Known rows, with every step that occurs
n > e > s > k: [ 37.7   6.7   6.6  28.6  -3.2   3.4   6.5 -15.6 -10.7  -2.9  -2.4  12.8
 -35.7  -0.2 -19.5  21.4  -2.9 -39.0 -18.5   9.4   8.0  11.9   3.9   6.9]
k > n: [ 10.8 -17.4  23.3  -9.8   7.3   2.5  16.8  19.2 -11.8 -23.4  -8.2  15.0
 -20.9  -5.4  -1.3  -2.8 -13.6 -27.4   5.0 -11.5   2.3  10.4  -4.4  -5.8]
e > t: [ 54.5   9.1  20.1   5.7  -3.5   9.3  13.9  -3.1 -13.6   1.9 -21.1  21.4
 -15.7  -7.3  -1.4   4.1  -5.8 -32.4   0.3 -14.1  -2.4  -3.8 -11.4   8.1]
n > e: [ 24.2   2.0   4.5  11.4  -1.6   4.2  12.0 -10.0  -5.0   6.5  -9.2  18.2
 -15.6  -9.5   9.5  12.7 -12.3 -45.4 -11.8  -9.7   5.4  -0.5 -12.1  -4.2]
e > s > k: [ 31.5   2.4  20.0  23.2   3.1   2.1   7.0  -3.0 -15.5 -10.7  -0.9   7.5
 -42.2   7.0 -26.5  12.5   1.9 -19.5  -4.0  12.3   2.1  14.6   5.6   7.2]
y > k > n: [ 12.7 -18.9  21.4  -6.1  10.8  15.4  10.1  19.3 -10.7 -31.7  -0.8  13.1
   8.0   6.8   7.9  -2.4 -14.4 -17.2   7.6 -14.0   9.5   6.6  -6.9   4.3]
k > n > e: [ 16.2 -12.8  10.3  -3.4   1.8   3.7  15.9   6.5  -7.1 -16.1 -10.1  20.5
 -14.5 -13.5   6.8   6.0 -18.5 -46.2  -8.8 -14.1   8.4   8.2  -5.5  -6.1]
y > k > s: [ 18.0   8.4  31.2  20.8  -0.8  19.1   0.8   5.6  -4.0 -20.1  10.7  14.4
   3.9   6.4   9.0  14.3   3.8 -16.2  11.5   2.3   7.1  -9.3 -35.4   1.7]
w > e > s > k: [ 41.6   4.0  17.0  24.3  -5.1  -2.3  -8.6   0.9 -16.7 -12.0   0.4  12.9
 -39.2   2.9 -19.7  23.5   1.0 -34.6  -7.3   9.2   1.2  13.5   1.7  23.8]
w > e: [ 28.3  -0.8  14.8   7.1  -3.8  -1.6  -1.9   7.0 -10.9  -2.1  -6.3  17.5
 -18.5  -6.6   7.9  14.5  -8.5 -42.3  -1.3 -10.9  -1.2   0.6 -14.5  12.6]
e > w > k: [  4.8  -4.1  15.2   3.3   6.6 -24.8  36.1   8.3 -11.5  -6.9  10.2   4.3
 -18.1  23.5   2.4   9.1  -3.5 -15.5   9.8 -14.9   7.0   3.4  -2.7 -27.4]
n > k > w > e: [ 31.5 -15.7  15.5 -17.2   4.0 -13.5   7.0  11.7  -2.4 -37.7   7.3  16.3
 -12.1 -10.5  17.5   4.9  -7.7 -35.7  -1.8 -17.0 -19.2  27.2 -30.3   3.5]
y > k > n > e > s: [ 33.2 -18.5   5.7   5.7  -1.9  13.0  -0.6   3.5  -3.7 -23.3   0.2  18.6
  12.4  -2.2   5.4  10.3 -14.5 -26.5 -13.2   2.6  10.6  19.8  -0.1  13.9]
y > k > w: [ 24.2  -8.9  25.8  -6.5  11.6  16.8  14.7   7.2   1.9 -33.4  -0.2  14.0
   9.3   0.6  12.3  -4.2  -9.2 -14.9   7.1 -10.2  10.2  12.8 -15.0  -2.9]
s > e > n > k: [ 21.1  -6.3  35.4   1.7   6.7 -13.5  19.6  30.8 -17.6  -8.5  -3.2  13.3
  -4.0   3.8  32.3   6.8 -10.5 -34.4   0.9  -5.8 -31.9  -6.6 -22.0   2.4]
y > k > w > e > t: [ 70.7   5.3  24.7  -6.2  -4.3  18.3  -0.7   3.8  -2.8 -31.3 -14.0  28.7
  17.8  -9.0  16.5   7.8  -8.8 -35.8   2.3 -20.2   8.7   6.3 -19.5  25.8]
w > k > y: [ 28.4 -15.7   0.0   0.8   5.4  -1.1  12.7  -9.2 -23.0   3.2  11.0  -0.2
 -18.7  14.1  -2.1   0.8   2.2  -6.9  14.3 -14.3  14.9   2.8  -3.9 -31.2]
y > k: [ 20.0  -4.6  16.1   8.4   8.1  16.0   6.7   4.2  -8.3  -9.9   0.0  10.9
   6.9   9.9  10.9   3.6  -7.6 -16.9   4.5  -9.7   6.5  -1.3 -13.2   6.9]
n > e > w > k > s: [  8.9  13.1  16.5  21.0  -8.4 -20.8  29.5  -2.7  -2.5  -9.6  19.0  13.4
 -15.4  12.4   8.5  28.7   2.6 -34.4   3.1  -5.3  13.3  -6.4 -26.1 -31.2]
y > k > s > e > w: [  8.2   4.1  52.5  25.9  -0.5  -1.3  10.6  34.2   8.5 -15.6   9.9  20.9
  17.5  21.4  21.6  16.2   7.6 -18.6  19.5  15.2  -1.0 -17.5 -36.0  -3.6]
k > y: [ 27.5 -10.0   6.4   1.3   9.0   7.6   3.7 -10.0 -12.0  13.2  -1.7   3.1
 -22.9   6.3   5.0   2.0  -0.9 -18.7  14.4  -6.3   5.7  -2.0  -9.3 -10.3]
e > w: [  2.4   1.6  20.6   3.6   9.7 -15.5  27.6   7.9  -0.8   2.9  -2.5   7.2
 -23.4  15.9   9.7  10.2  -6.4 -28.0   9.6  -6.4  -2.2  -1.2  -7.8  -5.6]

Rows
[ 18.3   3.6  27.3  17.0  -7.5  -2.8  16.3   6.6 -15.8 -21.2  16.1  12.1
 -19.6   1.9  -7.9  13.1   7.5 -13.8   9.1  -4.3   9.0  -0.2 -28.4 -29.4] -> w > k > s
[ 23.8 -12.7  25.5   8.4   5.7   1.9  10.2  13.3 -17.7 -32.6  -1.5  10.4
 -41.2   3.8 -29.2   5.9  -3.7 -19.6  -1.2   7.4   5.1  23.1  11.7   5.1] -> e > s > k > n
[  0.6  -7.8  13.1  -6.1   6.8 -14.7  30.4   9.7   1.5 -11.8  -4.5  15.7
 -15.2   4.7  15.4  13.1 -18.4 -47.3  -1.5 -13.3   6.7   4.4  -2.4  -7.9] -> k > n > e > w
[  6.4   5.7  54.1  22.9  -4.1 -14.0  17.2  33.8   7.5  -7.6   2.9  22.6
 -11.6   8.6  11.9  16.7   8.1 -29.1  16.8  17.1  -7.5 -13.6 -33.7 -13.9] -> k > s > e > w
[ 22.5   0.5  51.5  25.3  -9.0   4.9   2.4  30.2  -0.7 -11.9  -2.7  27.9
 -10.2  -9.3   3.1   9.8   7.9 -27.8   9.7  16.2  -5.9  -9.7 -35.9 -12.2] -> k > s > e
[ 10.1 -12.7  32.9  11.0   1.4 -25.6  32.0  33.5  -7.4  -6.5   4.2  15.3
  -3.8  20.4   6.5   4.7   0.1 -17.1  10.1  -3.2   1.5  -1.1  -6.0 -30.5] -> s > e > w > k
[ 60.4  13.6   7.3  11.1  -9.7  10.8  12.9 -16.5  -9.0   9.3 -23.8  27.1
  -9.5 -15.2   6.2  13.3 -11.1 -50.6 -13.2 -16.3   4.4  -6.0 -12.6   7.9] -> n > e > t
[ 22.2   4.1  45.5   9.9   3.1  -0.4  17.7  29.3 -14.9   3.1 -17.5  18.7
  -7.8  -1.9  25.2   9.6 -12.6 -39.1   4.0   1.0  -9.2 -18.0  -8.9   1.7] -> s > e > n
[ 34.1  -7.1  22.3  -5.7   4.6  12.4  -1.0  10.8   0.7 -34.6   0.7  18.9
  12.3  -4.0  19.5   7.4 -10.5 -30.5   3.5 -12.9   9.4  11.9 -18.2  13.5] -> y > k > w > e
[ 25.3   3.7  14.2  -4.8   3.3 -17.4   8.4   8.7 -22.4  -9.7   4.2   7.7
 -15.1   3.4  34.9  22.3 -14.9 -47.8  -3.9 -20.1 -26.8  -3.0 -23.4  22.7] -> w > e > n > k
[ 60.6   0.5  38.6  12.9  -8.7   8.7   9.8  21.4  -9.6   2.4 -27.6  33.1
  -1.2 -10.9   2.2  -0.1  -1.8 -34.1   1.4  -2.3  -7.2  -8.6 -14.4   4.5] -> s > e > t
[ 39.8  -4.9   8.3  19.2   6.8   6.5  -2.1 -16.8 -18.3   4.0   4.9  -2.2
 -44.0  15.5 -23.2  10.2   7.9 -11.5   7.8  13.0   8.8  11.0   7.7   0.5] -> e > s > k > y
[  5.5  -5.3  44.8  14.2  -1.2 -26.5  18.8  35.4   4.8 -18.7  16.9  18.1
  -7.8  14.9  18.8  14.1  10.6 -24.7  13.9  10.5 -29.8  -1.8 -47.5 -13.9] -> n > k > s > e > w
[ 24.6  -1.4   9.4  12.4  13.8  10.3   7.5 -13.6 -20.7   2.9   1.7  -2.0
 -42.3  17.2 -12.3   5.4   3.2 -21.2  14.6  -5.9  13.3  -5.4  -0.1  -9.1] -> s > k > y
[ 32.1 -17.3   8.7   2.7  -5.2   0.4   5.6   3.5  -5.1 -14.7  -6.9  21.0
 -16.3 -14.2  -4.1  10.2 -14.3 -36.0 -16.0   5.1   4.0  23.6   1.2   3.6] -> k > n > e > s
[ 33.4 -22.1   2.0   2.4  -8.3  -9.0  14.7   4.2 -14.6 -24.1   5.1  17.9
 -11.3  -7.2 -11.0   9.5 -10.4 -24.9 -15.4  -2.8  12.9  28.9   7.0 -17.4] -> w > k > n > e > s
[ 30.6   3.4  27.5   2.2   6.0   1.8   8.8   7.1  -8.3 -36.8  -2.8  15.0
 -34.9  -5.2  -7.8  11.7  -5.6 -42.8   1.8 -10.4  10.6  13.1  -6.7   4.9] -> s > k > w > e
[ 12.8  14.9  32.5   5.3   2.5  -9.9  17.6   7.5 -16.8 -18.7  13.8   6.0
 -22.0   4.4  27.2  22.0  -2.1 -31.1   6.9  -5.2 -25.3  -9.2 -41.8   1.7] -> e > n > k > s
[ 68.6   6.6  26.6  -9.0  -7.5   5.6   5.5   3.2  -4.3 -23.1 -21.3  30.2
 -10.0 -21.0   6.4   8.1  -8.8 -44.8   0.0 -17.9   2.0  10.2 -16.7  15.1] -> k > w > e > t
[ 60.4   6.9  48.2  24.7 -20.3   2.4  12.0  24.5 -15.9 -18.0  -4.8  33.6
  -0.2  -6.7  -6.5   9.2  12.8 -21.7   8.1   0.8   2.2 -10.9 -32.9 -21.8] -> w > k > s > e > t
[ 19.4  -1.8  27.3 -21.7  15.9 -12.2  31.6   9.0 -11.0 -32.1   2.0   5.5
 -15.3  -2.1  30.1   4.1 -15.1 -30.7   3.0 -18.2 -22.2  12.5 -21.2  -3.7] -> e > n > k > w
[ 13.7 -11.3   2.0  -1.4  10.9 -21.0  27.1  -5.6 -14.1   7.4  15.6  -4.9
 -19.5  31.8   6.9   7.6   2.6  -8.1  21.3 -13.9  13.0  -0.3  -1.0 -32.9] -> e > w > k > y
[ 21.8  15.2  58.0  25.2  -1.6  14.9   5.0  31.2  -9.8 -16.4   1.0  20.4
  18.0   7.1  32.8  19.7  -2.2 -27.8  13.2  11.0  -2.3 -29.0 -33.3   7.5] -> y > k > s > e > n
[ 20.8   1.9  31.2   0.8  13.9   6.4  24.3   3.0  -7.4 -36.2  -4.3  10.3
 -37.4  -1.0 -14.4   1.0  -4.2 -27.1   5.9  -7.3  10.8  13.6  -2.8 -12.3] -> s > k > w
[ 15.7  -1.1  24.4   9.6  -1.1  -6.5   9.2   6.8  -7.6 -22.3  17.9  11.5
 -21.1   0.4   6.9  12.0   6.7 -21.0   6.5  -2.1 -22.2   5.4 -46.9  -8.3] -> n > k > s
